Known rows, with every step that occurs
zusu zeli: [-0.898 -1.285  0.929 -0.641 -1.679 -0.253 -0.506  0.955 -0.192  0.052
  0.831  0.113  0.854 -1.160  1.031 -0.703 -0.630  0.221 -1.222 -0.827
 -0.443  0.743]
zeli ravuvu zisiv milep: [-0.606 -1.120  1.407 -0.499 -1.916  0.290  1.104  0.902  1.020  2.007
  0.062  0.688  0.656 -0.947  1.059 -3.218 -0.722  0.458  0.545 -0.454
  0.138  0.674]
ravuvu legidu novin zisiv milep: [-0.757 -1.125  0.823  0.161 -1.680  0.099  0.159  0.959 -0.129 -0.078
  0.289 -1.185 -0.741 -1.104  0.421 -3.584 -0.844 -0.612  1.416 -1.159
 -0.247  0.321]
zeli ravuvu legidu novin zisiv nusu: [-0.845 -1.307  1.233  0.032 -1.719  0.498  0.004  1.058  0.013  0.875
 -0.059  0.286 -0.643 -0.718  0.514 -3.336 -0.685 -0.532  1.116 -0.379
  0.285  1.199]
zisiv milep zeli ravuvu legidu nusu: [-0.576 -1.196  1.929 -0.339 -1.625  0.644  0.745  1.082  0.768 -0.036
 -0.208 -0.139  0.052 -1.054  0.703 -6.031 -0.814  0.602  0.783  0.359
  0.128  0.188]
ravuvu zisiv nusu: [-0.827 -1.269  1.600 -0.505 -1.807 -0.143  1.289  0.689  1.108  0.727
  0.550  0.601  0.284 -1.058  1.161 -2.990 -0.713  0.140  0.746 -0.789
 -0.580  0.693]
zisiv nusu zeli ravuvu legidu novin: [-0.556 -1.349  1.437 -0.263 -1.608  0.546  0.086  1.243 -0.709  0.373
 -0.054  0.403 -1.194 -1.054  0.584 -4.743 -0.803 -0.018  1.765  0.065
 -0.520  0.886]
nusu zeli ravuvu zisiv novin: [-0.580 -1.274  1.098 -0.418 -2.082 -0.033  1.047  1.047 -0.130  2.449
 -0.138  1.533  0.716 -1.285  0.079 -3.078 -0.701  0.776  1.247  0.077
 -0.027  0.877]
legidu novin zisiv nusu zeli ravuvu: [-1.096 -1.505  1.103  0.052 -1.859  0.659  0.659  0.793  0.537  2.095
 -0.228  1.195 -1.440 -1.103  0.148 -5.386 -0.684  0.246  0.601  0.274
 -0.206  1.257]
zusu zeli ravuvu legidu: [-0.591 -1.234  1.237 -0.544 -1.770  0.150 -1.033  1.348 -1.004 -0.018
  0.353  0.190  1.214 -0.827  1.009 -0.085 -0.541  0.061 -0.668 -0.466
  0.099  0.929]
milep zeli: [-0.949 -1.330  1.203 -0.404 -1.626  0.056 -0.041  1.029  0.603  0.141
  0.925 -0.071 -0.402 -1.272  0.535 -3.298 -0.663  0.355  0.434 -0.041
 -0.484  0.603]
zisiv nusu zeli: [-0.956 -1.433  1.581 -0.401 -1.628 -0.062  0.623  0.812  0.683 -0.021
  0.335  0.387 -0.536 -1.362  0.487 -5.404 -0.729  0.577  0.532 -0.101
 -0.913  0.756]
ravuvu zisiv nusu zeli: [-0.819 -1.362  1.622 -0.491 -1.898  0.058  1.636  0.685  0.833  0.969
  0.358  0.710 -0.445 -1.290  0.773 -4.644 -0.780  0.517  1.022 -0.242
 -1.096  0.583]
nusu zeli ravuvu legidu: [-0.582 -1.337  1.622 -0.418 -1.789  0.425 -0.592  1.543 -0.554  0.157
 -0.111  0.430  0.041 -1.028  0.221 -2.422 -0.567  0.595  1.146  0.131
 -0.113  0.691]
nusu zeli ravuvu: [-0.804 -1.445  1.420 -0.569 -1.758  0.392 -0.211  1.327  0.142  1.063
 -0.091  1.167 -0.074 -1.135  0.272 -3.056 -0.505  0.861  0.406  0.320
 -0.056  0.802]
nusu zeli ravuvu zisiv: [-0.676 -1.340  1.472 -0.536 -2.114  0.457  0.816  1.116  0.333  2.146
 -0.072  1.425  0.087 -1.089  0.569 -2.307 -0.596  0.873  0.829  0.215
 -0.194  0.631]
nusu zeli: [-0.889 -1.393  1.275 -0.423 -1.717 -0.030  0.013  1.183  0.212  0.155
  0.295  0.295 -0.253 -1.394  0.231 -3.103 -0.640  0.636  0.552 -0.246
 -0.671  0.418]
novin zisiv nusu zeli ravuvu: [-1.211 -1.493  1.556 -0.094 -1.943  0.530  0.689  0.753  1.035  1.737
 -0.190  1.274 -0.477 -1.033  0.042 -5.554 -0.545  0.693 -0.061  0.499
 -0.008  1.317]

Rows
[-0.977 -1.434  1.811  0.007 -1.981  0.518  0.339  1.025  0.323  0.762
 -0.263  0.487 -0.440 -0.860 -0.072 -4.966 -0.605  0.280  0.841  0.398
 -0.094  1.268] : novin zisiv nusu zeli ravuvu legidu
[-0.904 -1.200  1.408  0.106 -1.849  0.549  0.339  1.004  0.592  0.695
  0.183 -0.547 -0.479 -0.921  0.183 -5.473 -0.686  0.178  0.691  0.386
  0.170  0.840] : novin zisiv milep zeli ravuvu legidu
[-1.044 -1.304  0.576 -0.015 -1.707  0.161 -0.117  0.937  0.323  1.060
  0.375  0.174 -0.643 -1.114  0.321 -1.693 -0.609 -0.321  0.602 -0.857
  0.009  0.545] : legidu novin zisiv
[-0.667 -1.224  1.392 -0.566 -2.007  0.309  0.449  1.200  0.639  1.989
  0.129  1.310  0.835 -0.856  0.938 -0.697 -0.522  0.442  0.503 -0.356
  0.283  0.772] : zeli ravuvu zisiv
[-0.955 -1.418  1.145  0.149 -1.747  0.235  0.467  0.875 -0.319  0.015
  0.217 -0.520 -1.633 -1.182  0.143 -4.864 -0.781 -0.315  1.638 -0.353
 -0.846  0.735] : ravuvu legidu novin zisiv nusu zeli
[-0.699 -1.164  0.930  0.125 -1.761  0.493 -0.027  1.110 -0.069  0.987
 -0.153 -0.384 -0.538 -0.819  0.421 -3.558 -0.735 -0.385  1.209 -0.594
  0.400  0.720] : zeli ravuvu legidu novin zisiv milep
[-0.562 -1.304  1.495 -0.463 -2.088  0.244  1.787  0.865  0.427  2.364
 -0.710  1.922  0.985 -1.255  0.205 -3.698 -0.748  1.129  0.910  0.182
  0.236  0.395] : legidu nusu zeli ravuvu zisiv novin
[-0.656 -1.122  1.156 -0.620 -2.017  0.161  0.930  0.730  0.281  2.017
  0.265  0.640  1.080 -0.977  1.453 -2.386 -0.745  0.509 -0.981 -0.568
 -0.163  0.768] : zusu zeli ravuvu zisiv milep
[-0.787 -1.276  1.386 -0.728 -2.024  0.156  0.969  0.699  0.327  1.969
  0.390  1.436  0.905 -0.872  1.549 -2.142 -0.646  0.273 -0.971 -0.336
 -0.274  1.295] : zusu zeli ravuvu zisiv nusu
[-0.877 -1.203  0.817  0.291 -1.619  0.311  0.550  0.788 -0.040  0.034
  0.558 -1.557 -1.611 -1.160  0.282 -5.467 -0.883 -0.512  1.552 -0.338
 -0.537  0.369] : ravuvu legidu novin zisiv milep zeli
[-0.878 -1.444  1.648 -0.497 -1.728  0.249  0.611  0.977  0.829 -0.032
 -0.270  0.691  0.054 -1.395  0.351 -3.854 -0.667  0.963  0.185 -0.188
 -0.381 -0.049] : legidu nusu zeli
[-0.667 -1.387  1.932 -0.370 -1.705  0.369  0.160  1.310 -0.115 -0.047
 -0.078  0.477 -0.194 -0.986  0.443 -4.797 -0.725  0.436  1.108  0.254
 -0.408  1.024] : zisiv nusu zeli ravuvu legidu
[-0.839 -1.325  1.038 -0.699 -1.770  0.187 -0.695  1.126 -0.222  1.124
  0.428  0.982  1.105 -0.982  1.020 -0.689 -0.504  0.456 -1.447 -0.315
  0.176  1.107] : zusu zeli ravuvu
[-0.655 -1.400  1.849 -0.416 -1.710  0.263  0.245  1.239  0.010 -1.043
 -0.216 -0.144  0.098 -1.289  0.283 -3.289 -0.716  0.658  1.055 -0.240
 -0.453 -0.203] : ravuvu legidu nusu zeli
[-0.494 -1.249  0.923 -0.322 -1.449  0.018 -0.663  1.414 -0.718 -0.847
  0.590 -0.656 -0.394 -1.100  0.700 -1.017 -0.765 -0.515  1.700 -1.137
 -0.372  0.323] : ravuvu legidu novin
[-0.627 -1.216  1.011 -0.380 -1.979 -0.001  1.073  0.916  0.240  2.426
  0.436  1.143  0.531 -1.191  0.391 -3.317 -0.681  0.487  1.094  0.305
  0.159  1.116] : milep zeli ravuvu zisiv novin
[-0.733 -1.304  1.695 -0.638 -1.936  0.251  1.155  0.921  1.034  1.868
  0.179  1.479  0.436 -0.833  1.149 -3.098 -0.640  0.403  0.496 -0.267
  0.029  1.126] : zeli ravuvu zisiv nusu
[-0.768 -1.268  1.391 -0.531 -1.977  0.513  0.796  0.983  0.706  2.089
  0.507  1.104 -0.075 -0.982  0.844 -2.443 -0.596  0.418  0.660  0.383
 -0.043  0.853] : milep zeli ravuvu zisiv
[-0.884 -1.482  1.722 -0.501 -1.742  0.331  0.472  1.006  0.600  0.951
 -0.055  1.342 -0.324 -1.149  0.480 -5.327 -0.643  0.746  0.288  0.386
 -0.318  1.118] : zisiv nusu zeli ravuvu
[-1.158 -1.377  0.867  0.007 -1.645  0.116  0.480  0.663  0.794  0.824
  0.469  0.239 -0.940 -1.068  0.557 -4.046 -0.748 -0.351  0.467 -0.814
 -0.300  0.987] : legidu novin zisiv nusu
[-0.826 -1.320  1.659 -0.448 -1.888  0.461  1.515  0.778  1.214  1.899
  0.507  1.160 -0.401 -0.912  1.058 -4.913 -0.675  0.434  0.627  0.451
 -0.292  1.240] : milep zeli ravuvu zisiv nusu
[-0.631 -1.272  1.838 -0.514 -2.061  0.700  2.125  0.772  1.322  2.086
 -0.779  1.177  0.262 -1.161  0.819 -5.489 -0.816  1.226  0.522  0.169
 -0.150  0.001] : legidu nusu zeli ravuvu zisiv milep
[-0.542 -1.288  1.914 -0.597 -1.676  0.479 -0.210  1.470  0.355 -0.092
 -0.465  0.729  1.047 -0.744  0.703 -1.763 -0.602  0.439  0.573 -0.224
  0.644  0.301] : zeli ravuvu legidu nusu
[-0.612 -1.303  1.802 -0.556 -1.574  0.117  0.028  1.253  0.328 -1.225
 -0.039 -0.159  0.853 -0.984  0.684 -1.802 -0.675  0.248  0.724 -0.748
  0.059 -0.012] : ravuvu legidu nusu
[-0.781 -1.149  1.260 -0.336 -1.870  0.040  1.625  0.648  1.201  1.004
  0.763 -0.381 -0.465 -1.324  0.978 -5.106 -0.858  0.370  0.955 -0.264
 -0.808  0.303] : ravuvu zisiv milep zeli
